What can hang from each mark:
razal: poro
rufi: kisutef modo tizas
valiz: kisutef reni
kisutef: guva poro rufi
guva: razal
modo: rufi
tizas: rufi
poro: kisutef modo razal
reni: poro valiz

Every row comes from one small tree of marks. The marks that hang from a mark follow it in brackets, in alphabetical order. Every link used is in the known rows. Which tree was each row made from?
Known rows:
reni(poro(razal) valiz(kisutef(guva rufi))): [ 4.59 -1.03 -5.18  0.93  5.11  0.18 -3.36  1.52  1.72  0.72 -2.03 -0.44
 -1.27 -4.47  1.24  3.81  2.66 -0.37  4.47 -3.13 -1.65  2.37  3.89  0.29
 -1.30 -1.85  3.86 -0.20  2.49  1.77 -0.11  1.43]
poro(kisutef(guva rufi(tizas)) modo razal): [ 2.33 -0.14 -4.93 -2.76 -2.25  0.20 -5.26  5.77 -0.39  0.58 -2.93 -0.95
  2.65 -0.45  0.14  7.56  1.26  1.03  0.11 -4.66  0.04  0.94  0.55  1.35
  2.38  1.81  2.47 -1.18  1.25  2.92  0.65  0.50]
reni(poro valiz(kisutef(guva rufi(modo)))): [ 3.67 -0.08 -4.29  1.42  4.73 -0.29 -1.11  1.26  1.79 -0.56 -2.59 -0.22
 -1.85 -3.89  1.34  2.95  2.13 -0.03  4.78 -3.66 -2.20  2.28  3.41 -1.07
 -2.41 -0.79  1.96  0.73  1.55 -0.93 -1.40  0.97]
rufi(kisutef(guva(razal(poro))) modo): [ 2.42  1.53 -1.67 -1.60 -0.98  0.42 -2.61  6.13 -0.48  1.26 -4.04  1.42
  0.45 -1.42  1.78  5.13  0.17  0.33  3.55 -3.90 -2.45 -0.30  3.22 -0.83
 -1.29  1.07 -0.22 -0.88  1.16  1.12 -0.90  2.05]
valiz(kisutef(poro(modo razal))): [ 3.30  1.24 -4.05 -0.19  1.09  1.84 -2.43  2.85 -0.91  1.73 -3.68  0.94
 -0.53 -3.43 -1.34  5.33  0.74 -0.37  1.67 -2.40  0.40  0.63  0.21  0.21
  0.71  0.64  3.17  0.25  4.07  0.65  0.99 -0.74]
razal(poro(kisutef(guva) modo)): [ 1.41 -1.66 -4.24 -0.70 -2.76 -1.43 -1.31  5.47 -1.74  1.34 -5.21 -0.80
 -1.37 -1.59 -0.53  5.14  1.47 -0.04  5.73 -2.34 -1.84 -0.32  3.52 -1.36
 -1.35  3.05  1.42 -1.52  0.07  0.07  0.92 -1.99]
poro(modo razal): [ 2.32  0.48 -3.99 -1.63 -1.80  0.43 -4.15  4.70 -2.48 -0.24 -3.53  0.34
  0.03 -4.47 -1.12  5.93  2.97 -1.14  0.45 -2.40  0.32  0.95  0.08  0.78
  0.80  2.10  2.05 -0.27  2.82  1.44  2.31 -0.08]
modo(rufi(kisutef(guva) tizas)): [-0.40 -2.45 -0.83 -3.81 -2.27  0.81 -2.18  6.30  1.01  0.79 -3.99  0.39
 -1.23 -0.38  0.15  4.28  0.88  0.71  1.92 -7.17 -2.04  0.70  0.24 -0.16
  0.04 -0.50  0.63 -1.77 -0.62 -1.28  1.50 -0.06]
valiz(kisutef(guva poro(modo razal))): [ 4.11  1.71 -4.00  0.25  2.01  1.29 -1.71  4.28 -0.32  2.57 -3.04  1.15
 -0.09 -3.03 -0.26  6.09  0.12 -0.20  2.36 -2.69 -0.07  0.09  3.27  0.56
  0.14 -0.17  3.26  0.08  3.85  1.19  1.20  0.04]
rufi(tizas): [-0.55 -1.81 -1.35 -2.69 -0.57  2.86 -1.23  3.57  0.10 -0.38 -2.63 -0.88
 -1.11 -2.92  0.06  4.39  1.67  0.27  1.35 -5.67 -0.81  1.51 -0.81 -1.81
 -1.41  1.73  1.51 -1.58 -0.98 -0.69  0.77 -0.35]
valiz(reni(poro(kisutef(guva rufi)))): [ 0.15 -3.36 -2.56 -1.46  2.92 -0.98 -1.23  0.26 -0.45  1.34 -1.79 -3.03
 -2.38 -2.46  2.53  3.42  2.72  1.21  4.27 -7.06 -3.22  2.19  1.28 -0.74
  1.55  0.50  1.44 -0.39 -1.56  2.13  0.31 -0.87]
guva(razal(poro(kisutef modo))): [ 2.72 -2.29 -4.46 -0.80 -1.57 -0.95 -4.21  3.05 -0.26  0.59 -3.87 -0.88
 -0.56 -2.95 -0.77  4.56  0.58 -0.91  3.54 -1.08 -1.80  0.18 -0.15 -1.00
 -1.02  3.96  1.17 -0.86  2.06  2.69 -0.67 -0.63]
modo(rufi): [-1.74 -3.60 -1.54 -2.31 -2.44 -0.60 -1.95  4.64  0.86 -0.94 -3.06  0.44
 -2.66 -3.37 -0.04  2.38  1.73 -0.91  0.96 -3.73 -1.02  1.78 -0.95 -0.19
 -1.13  0.31  0.54 -0.73  0.84 -1.93  1.93 -1.39]
reni(poro(modo) valiz(kisutef(guva rufi))): [ 5.27 -0.18 -5.74  1.50  4.30 -1.35 -1.27  1.36  1.00 -0.39 -3.43 -0.61
 -2.09 -3.93 -0.56  3.55  2.03 -0.34  5.08 -3.15 -2.20  1.54  2.87 -0.74
 -1.60  0.26  1.98  1.28  2.03 -0.83 -0.33  0.29]
razal(poro(kisutef modo)): [ 0.92 -2.24 -4.21 -1.16 -3.35 -1.07 -1.90  4.52 -2.19  0.69 -5.72 -0.92
 -1.66 -2.01 -1.47  4.58  1.89 -0.24  5.11 -2.19 -1.40  0.22  1.04 -1.79
 -0.96  3.70  1.27 -1.34  0.26 -0.39  0.68 -2.38]
modo(rufi(kisutef)): [-0.69 -2.93 -1.61 -3.71 -2.36 -0.64 -2.61  5.08  0.17  0.06 -4.17  0.94
 -2.32 -1.43  0.02  2.51  1.11 -0.29  1.38 -4.28 -1.84  0.71 -1.08 -0.54
 -0.13 -0.44  0.52 -1.22  0.57 -1.82  2.00 -1.07]
poro(kisutef(rufi) modo): [ 1.07 -1.20 -5.14 -2.51 -2.38 -1.69 -3.02  3.50 -0.61 -1.29 -3.46 -0.75
  0.01 -0.84 -0.39  4.11  0.78  0.34  0.11 -2.46 -0.55  0.52 -1.97 -1.15
  0.80  2.86  0.98 -0.12  0.70 -0.36  0.33 -1.90]
tizas(rufi(kisutef(guva(razal)) modo)): [ 0.40 -0.33 -2.58 -1.60  0.09  0.90 -3.44  4.01  0.53 -0.06 -1.93  2.02
 -0.49 -1.63  2.32  4.20  0.90  1.41  0.94 -4.04 -3.00  0.87  0.70 -1.35
 -1.77 -0.27 -0.43  0.31  2.50  1.83  0.32  1.76]
kisutef(guva poro(modo)): [ 2.37  1.28 -2.73  0.56 -1.11 -0.36  0.21  6.15  0.29  0.79 -3.09  2.03
 -0.65 -4.23  0.38  4.15  0.24  0.30  4.63 -1.74 -1.98 -0.29  3.80 -0.07
 -0.63  0.29  0.88  0.51  1.75 -1.13  2.28 -0.65]
valiz(kisutef(guva rufi)): [ 0.99 -1.20 -3.27 -1.38  3.42  0.48 -1.00  3.03  2.42  0.95 -1.18 -0.44
 -1.43 -1.26  1.85  4.45 -1.40 -0.01  0.57 -4.11 -0.23  0.71  2.73 -1.54
 -2.27 -0.74  2.20 -0.53  1.07  0.08  0.01 -0.15]
valiz(kisutef(guva) reni): [ 2.01 -1.39 -1.94 -0.52  5.51  0.85  1.05  1.07 -0.72  2.38 -1.73 -2.41
 -3.10 -2.45  2.29  5.71  1.08 -0.22  1.05 -7.12 -1.23  1.46  2.81 -1.08
 -0.41  0.53  3.31 -0.22 -0.30  2.11  0.64  0.19]
guva(razal(poro(kisutef))): [ 1.83 -3.48 -3.71 -1.12 -0.61 -0.33 -4.14  2.65  0.66  1.00 -2.78 -0.80
 -0.93 -3.03  0.63  3.79  0.36 -0.79  3.64 -1.11 -2.00  0.62  0.42 -1.42
 -2.00  2.69  1.69 -1.79  1.36  3.01 -0.65 -0.51]
guva(razal): [ 2.02 -2.01 -2.93 -1.37  0.97  0.24 -3.58  1.95  1.20 -0.39 -0.98 -0.02
 -1.02 -4.43  1.11  3.28  0.29 -1.32  0.64 -1.32 -1.55  0.88 -0.59 -1.13
 -2.24  1.66  1.28 -0.69  2.08  2.51  0.17  0.40]

Which tree is each row?
[ 1.23 -2.22 -3.78 -1.67  1.34 -0.81 -3.67  0.40 -2.24  0.81 -3.15 -2.97
 -1.36 -3.13  0.51  4.90  4.02  0.85  3.29 -6.72 -1.87  2.69 -0.94  0.67
  3.95  1.69  1.74  0.33  0.23  2.99  0.60 -0.68] -> valiz(reni(poro(kisutef(rufi) modo razal)))
[ 3.09  1.86 -3.16  0.25 -1.38  0.32 -2.17  6.71 -0.21  1.49 -2.89  2.21
  0.60 -4.70  0.44  5.50  1.13  0.20  3.95 -1.75 -1.12  0.05  4.04  1.53
  0.73 -0.18  2.06  0.11  2.92  0.95  2.71  0.38] -> kisutef(guva poro(modo razal))
[ 0.48  0.10 -1.35 -1.48 -0.23  1.44 -3.33  5.58  4.21 -1.07 -0.81  0.21
  1.73 -2.41  2.32  5.76 -0.86  1.10  0.63 -6.04 -0.96  1.86  1.20  0.00
 -1.08  1.11 -0.77  0.19  0.37  1.14 -2.08  3.00] -> kisutef(guva(razal) rufi(modo tizas))
[ 0.52 -2.51 -2.99 -1.89  1.23 -0.21 -1.85 -0.06 -1.50  0.35 -3.52 -3.55
 -1.80 -2.17  0.03  4.56  3.40  1.48  3.81 -8.43 -2.46  2.57 -1.86 -0.54
  3.45  2.71  0.72  0.39 -1.44  1.19 -0.20 -1.03] -> valiz(reni(poro(kisutef(rufi(tizas)) modo)))
[ 0.82 -2.53 -3.44 -1.02 -1.51 -0.41 -4.63  3.33  1.73  0.09 -2.88 -0.39
  0.08 -2.61  1.04  4.13 -0.05 -0.19  3.14 -1.99 -1.48  1.29 -0.23 -0.99
 -1.35  2.79  0.37 -0.81  1.32  2.16 -1.96  0.36] -> guva(razal(poro(kisutef(rufi(modo)))))
[-0.10 -2.37 -2.50 -1.68 -4.41 -1.22 -2.13  6.36 -0.98  0.50 -6.89  0.20
 -2.64 -2.38 -2.25  4.29  1.70 -0.41  5.75 -3.93 -1.68  0.26  0.63 -0.73
 -0.28  2.49 -0.21 -0.63  0.52 -2.23  1.57 -1.59] -> razal(poro(modo(rufi(kisutef))))
[-0.32 -3.13 -3.25 -1.84 -5.04 -0.67 -2.50  5.39 -1.16  0.57 -6.60 -1.25
 -1.50 -1.22 -2.52  5.11  2.22  0.25  4.93 -4.58 -1.34  1.03 -0.59 -0.62
  0.23  3.82  0.70 -1.29 -0.05 -1.26  0.45 -2.18] -> razal(poro(kisutef modo(rufi(tizas))))
[ 1.97 -1.23 -4.28 -2.33 -0.21  0.27 -4.05  4.40 -1.55  1.92 -1.46 -0.26
  1.05 -1.58  2.37  5.39  1.97 -0.17  0.50 -2.04 -0.83  0.69  3.08  0.42
 -0.16 -0.02  4.15 -2.79  1.57  4.12  1.56 -0.33] -> poro(kisutef(guva) razal)
[ 2.09 -2.68 -4.64 -1.00 -1.81 -1.34 -4.77  3.39  1.18  0.12 -3.60 -0.87
 -0.27 -2.58 -0.44  4.53 -0.21 -0.53  3.41 -1.47 -1.59  0.57 -0.70 -0.87
 -0.64  3.49  0.61 -0.50  1.72  2.39 -0.99 -0.28] -> guva(razal(poro(kisutef(rufi) modo)))
[ 0.76  2.62 -0.21 -2.68 -2.72  3.81 -1.68  5.40 -0.71  0.60 -5.18  1.94
  0.94 -1.24  0.02  4.76  0.97  2.19  3.13 -6.85 -1.58  0.83 -1.19 -0.99
  1.46  1.00 -0.08 -0.56 -0.08 -2.26 -0.64  1.04] -> rufi(kisutef(poro) modo tizas)
[ 1.88 -3.18 -3.65 -1.37 -2.94 -0.48 -4.59  4.02  0.73  0.56 -4.65 -1.05
 -0.37 -2.24 -1.77  5.36  0.82 -0.50  3.64 -3.32 -1.55  0.96 -1.68  0.02
 -0.05  3.97  0.63 -0.84  1.64  1.96 -0.86 -0.35] -> guva(razal(poro(kisutef modo(rufi(tizas)))))
[-1.13 -0.74 -2.25 -2.27 -1.00  1.37 -2.76  3.50 -0.78 -0.73 -3.00  1.93
 -1.45 -1.66  1.35  3.30  2.05  1.66  0.66 -4.38 -2.24  1.43 -1.14 -2.12
 -1.28  0.05 -0.42  0.12  1.75 -0.26  0.87  0.43] -> tizas(rufi(kisutef modo))
[ 4.27 -2.06 -5.63 -0.04  1.87 -0.39 -4.26  0.88 -1.32  0.14 -3.03 -0.76
 -0.84 -4.47  0.81  2.49  4.91 -0.51  4.49 -1.23 -2.60  2.39  1.47 -0.10
 -0.65 -0.05  4.24 -1.54  1.69  2.18  0.61 -0.28] -> reni(poro(kisutef razal) valiz)
[ 1.28 -2.09 -3.25 -0.47 -0.37 -1.48 -3.21  6.01  4.02 -0.02 -1.95 -0.11
 -0.46 -3.04  1.51  4.86 -1.38 -0.03  3.90 -2.93 -1.72  0.54  3.30 -0.36
 -1.72  1.17 -0.11  0.08  0.87  1.45 -0.07  1.37] -> kisutef(guva(razal(poro(modo))) rufi)
[ 0.72 -0.76 -3.32 -1.23 -0.45  0.34 -2.03  4.64  0.34  0.81 -3.06  2.49
 -1.57 -1.90  0.86  3.38  0.54  1.92  3.33 -3.23 -3.38 -0.02  1.15 -1.40
 -0.59 -1.23  0.44  0.33  2.10  0.13  2.66 -0.16] -> tizas(rufi(kisutef(guva poro(modo))))
[ 2.37 -1.96 -3.45 -0.28 -1.23 -0.53 -3.60  3.63  0.44  0.14 -3.73 -0.42
 -1.30 -4.52 -0.93  4.59  0.58 -1.33  3.99 -1.53 -1.65  0.45  0.33 -0.98
 -1.73  3.48  0.41 -0.25  2.02  1.76 -0.09  0.03] -> guva(razal(poro(modo)))
[ 2.68 -0.96 -5.62 -1.73 -0.63 -0.61 -5.04  1.47 -3.65  0.97 -3.63 -1.00
  0.13 -2.63 -1.21  4.41  4.08  0.03  4.04 -2.66 -1.65  0.99  0.05  0.42
  1.95  1.64  1.94 -0.95  2.85  2.56  0.67 -1.73] -> reni(poro(kisutef modo razal))
[ 3.24 -0.75 -3.55  0.65  2.69  1.69 -0.78  2.53  3.48 -0.71 -3.05  0.59
 -1.81 -4.12  0.52  3.20  0.48  0.19  2.15 -3.22 -0.76  2.17 -0.12 -1.42
 -1.79 -0.22  3.43  0.37  0.55 -1.97 -0.23  0.71] -> reni(valiz(kisutef(poro rufi(tizas))))
[-0.20 -0.67 -3.34 -3.34 -2.44  2.09 -5.87  4.28  0.13 -0.18 -2.52 -0.57
  2.42 -0.94  1.20  5.99  2.06  1.26 -1.05 -5.23  0.58  2.50 -1.73  0.51
  1.95  1.40  2.29 -1.63  0.76  2.13 -0.94  0.71] -> poro(kisutef(rufi(modo tizas)) razal)
[ 6.12  0.37 -5.76  1.84  4.47 -0.94 -0.57  1.02 -0.86  0.17 -3.90 -0.57
 -2.27 -4.30 -0.91  3.80  3.00 -0.95  5.40 -2.53 -2.44  1.06  3.50 -0.84
 -1.98  0.66  2.60  0.80  2.40 -0.34  0.20 -0.03] -> reni(poro(modo) valiz(kisutef(guva)))
[ 2.69 -1.57 -4.21 -2.01 -2.86 -1.43 -3.65  4.94 -0.08  0.32 -3.74 -0.90
  1.05 -0.38 -1.21  6.04  0.83 -0.04  0.65 -4.25 -1.58  0.59 -1.04  1.06
  1.08  3.12  0.83 -0.45  1.77  1.79  0.01 -0.36] -> poro(kisutef(guva(razal)) modo(rufi(tizas)))
[-0.39  0.37 -1.93 -1.04 -0.86  1.36 -1.95  4.83  0.44  0.41 -2.79  3.11
 -0.86 -1.95  2.03  3.42  1.07  2.38  2.84 -4.05 -3.00  0.84  1.29 -1.27
 -0.82 -1.36 -0.35  0.49  2.10 -0.44  1.14  0.86] -> tizas(rufi(kisutef(guva poro) modo))
[ 3.26 -0.20 -2.21 -2.75 -0.84  1.51 -3.01  5.85  0.20  2.03 -4.50 -0.30
  0.42 -0.53 -0.33  6.39 -0.25  0.81  4.30 -6.16 -2.65 -0.87  1.86 -0.87
 -0.11  1.85  0.87 -1.67 -0.32  1.72  0.09  1.45] -> rufi(kisutef(guva(razal(poro(modo)))) tizas)
[ 1.96 -2.63 -4.06 -1.40 -2.07 -0.18 -4.78  3.48  1.43  0.16 -3.84 -1.26
  0.19 -2.17 -0.85  5.30 -0.07  0.03  3.37 -3.06 -1.37  0.85 -1.38 -0.82
 -0.29  3.93  0.62 -0.72  0.95  2.24 -1.37  0.00] -> guva(razal(poro(kisutef(rufi(tizas)) modo)))
[ 3.86 -0.13 -4.75  0.83  3.81  0.78 -4.09  0.82  0.85 -0.43 -3.09 -0.23
 -0.91 -4.79  0.46  3.67  3.53 -0.30  3.65 -3.37 -0.88  3.19  1.28  0.15
 -0.65 -0.74  2.95  0.46  2.96  0.66 -1.18  1.47] -> reni(poro(razal) valiz(kisutef(rufi(modo))))
[-1.00 -2.78 -0.84 -4.19 -2.84  1.18 -2.65  5.13  0.61  0.23 -4.59  0.12
 -1.55 -0.62 -0.75  3.74  1.26  0.62  1.46 -7.01 -1.64  1.10 -2.23 -0.46
  0.59  0.19  0.55 -1.56 -0.46 -1.80  1.28 -0.44] -> modo(rufi(kisutef tizas))
[ 0.40 -0.48 -1.96 -0.83 -3.77  0.51 -1.25  5.35  0.66 -0.49 -4.87  1.58
 -1.15 -3.99 -2.06  3.69  1.23  0.50  3.58 -3.83 -1.10  1.20 -1.72  0.47
  1.28  1.38  0.09  0.82  1.56 -2.94  1.72 -1.26] -> kisutef(poro(modo(rufi(tizas))))
[ 3.15 -1.45 -4.21  0.09  3.53  0.25 -0.95  2.12  2.52 -1.26 -2.49 -0.01
 -2.44 -3.95  1.11  2.91  0.89 -0.87  0.61 -2.19 -0.58  2.07  0.46 -1.92
 -3.13  0.00  3.54  0.07  0.83 -1.31  0.10  0.36] -> reni(valiz(kisutef(rufi)))
[ 3.58 -0.83 -3.67 -0.66  4.21  0.82 -1.60  2.12  0.97  1.77 -1.00 -0.47
 -0.99 -2.24  1.34  5.06 -0.91 -1.14  0.51 -2.75 -0.92  0.13  2.74 -1.26
 -2.82  0.30  2.80 -0.84  2.63  2.70 -0.30  0.42] -> valiz(kisutef(guva(razal)))
[ 0.28 -2.48 -4.50 -3.29 -1.22  0.22 -5.75  3.58  0.30  0.37 -1.63 -0.51
  1.01 -1.39  1.76  4.33  1.39  0.30 -0.60 -2.55 -0.02  1.66 -0.64  0.06
  1.02  0.24  3.24 -2.09  1.21  2.85  0.65 -0.57] -> poro(kisutef(rufi) razal)
[ 5.96  0.08 -4.39  2.13  2.43 -0.77 -1.04  3.65  2.58 -0.08 -3.43  1.34
 -1.50 -4.79 -0.13  4.01  0.52 -1.27  2.50 -1.20 -1.62  1.31  1.62  0.35
 -1.85  0.20  3.12  1.12  3.26 -0.36  0.45  1.02] -> reni(valiz(kisutef(guva(razal) poro(modo(rufi)))))
[ 0.33 -0.49 -2.18 -0.68 -0.45  0.51 -3.17  6.59  3.91  0.98 -1.00  2.10
  0.48 -4.00  2.83  4.10 -0.58  1.17  3.61 -2.69 -0.90  1.22  3.85  1.12
  0.37 -2.51  1.80 -0.33  1.53  0.63  1.78  1.06] -> kisutef(guva poro(razal) rufi)
[-0.72 -2.99 -3.39 -3.48 -1.27  0.86 -3.01  2.93  1.28 -0.43 -2.14 -1.33
 -0.01 -0.28  1.20  3.73  0.53  1.07  0.22 -4.45 -0.86  1.42 -1.82 -1.74
 -0.05  1.48  1.82 -1.80 -1.19  0.11 -0.40 -1.39] -> poro(kisutef(rufi(tizas)))
[ 0.69 -2.49 -1.20 -3.53 -1.70  0.63 -3.37  5.83  1.76  0.95 -3.43  0.34
 -0.54 -0.67  0.23  4.48  0.26  0.41  1.65 -6.59 -2.21  0.65 -0.31  0.38
  0.18 -0.14  0.52 -1.54  0.28  0.39  0.83  0.81] -> modo(rufi(kisutef(guva(razal)) tizas))
[-0.53 -3.70 -2.17 -2.21  2.33  0.44 -1.77 -0.54 -0.47  0.78 -2.42 -3.57
 -2.26 -2.30  1.35  3.68  3.22  1.59  3.78 -8.57 -2.66  2.89 -1.26 -0.96
  2.45  1.47  1.42 -0.56 -2.04  1.61 -0.23 -0.97] -> valiz(reni(poro(kisutef(rufi(tizas)))))
[ 0.47  1.94 -0.66 -3.78 -2.12  3.48 -2.13  4.86 -1.63 -0.08 -4.87  0.66
  0.64 -0.47  0.17  5.28  1.57  1.43  1.08 -7.63 -1.22  0.86 -1.26 -1.61
  0.37  1.81 -0.05 -1.17 -0.69 -1.64 -0.83  1.07] -> rufi(kisutef modo tizas)
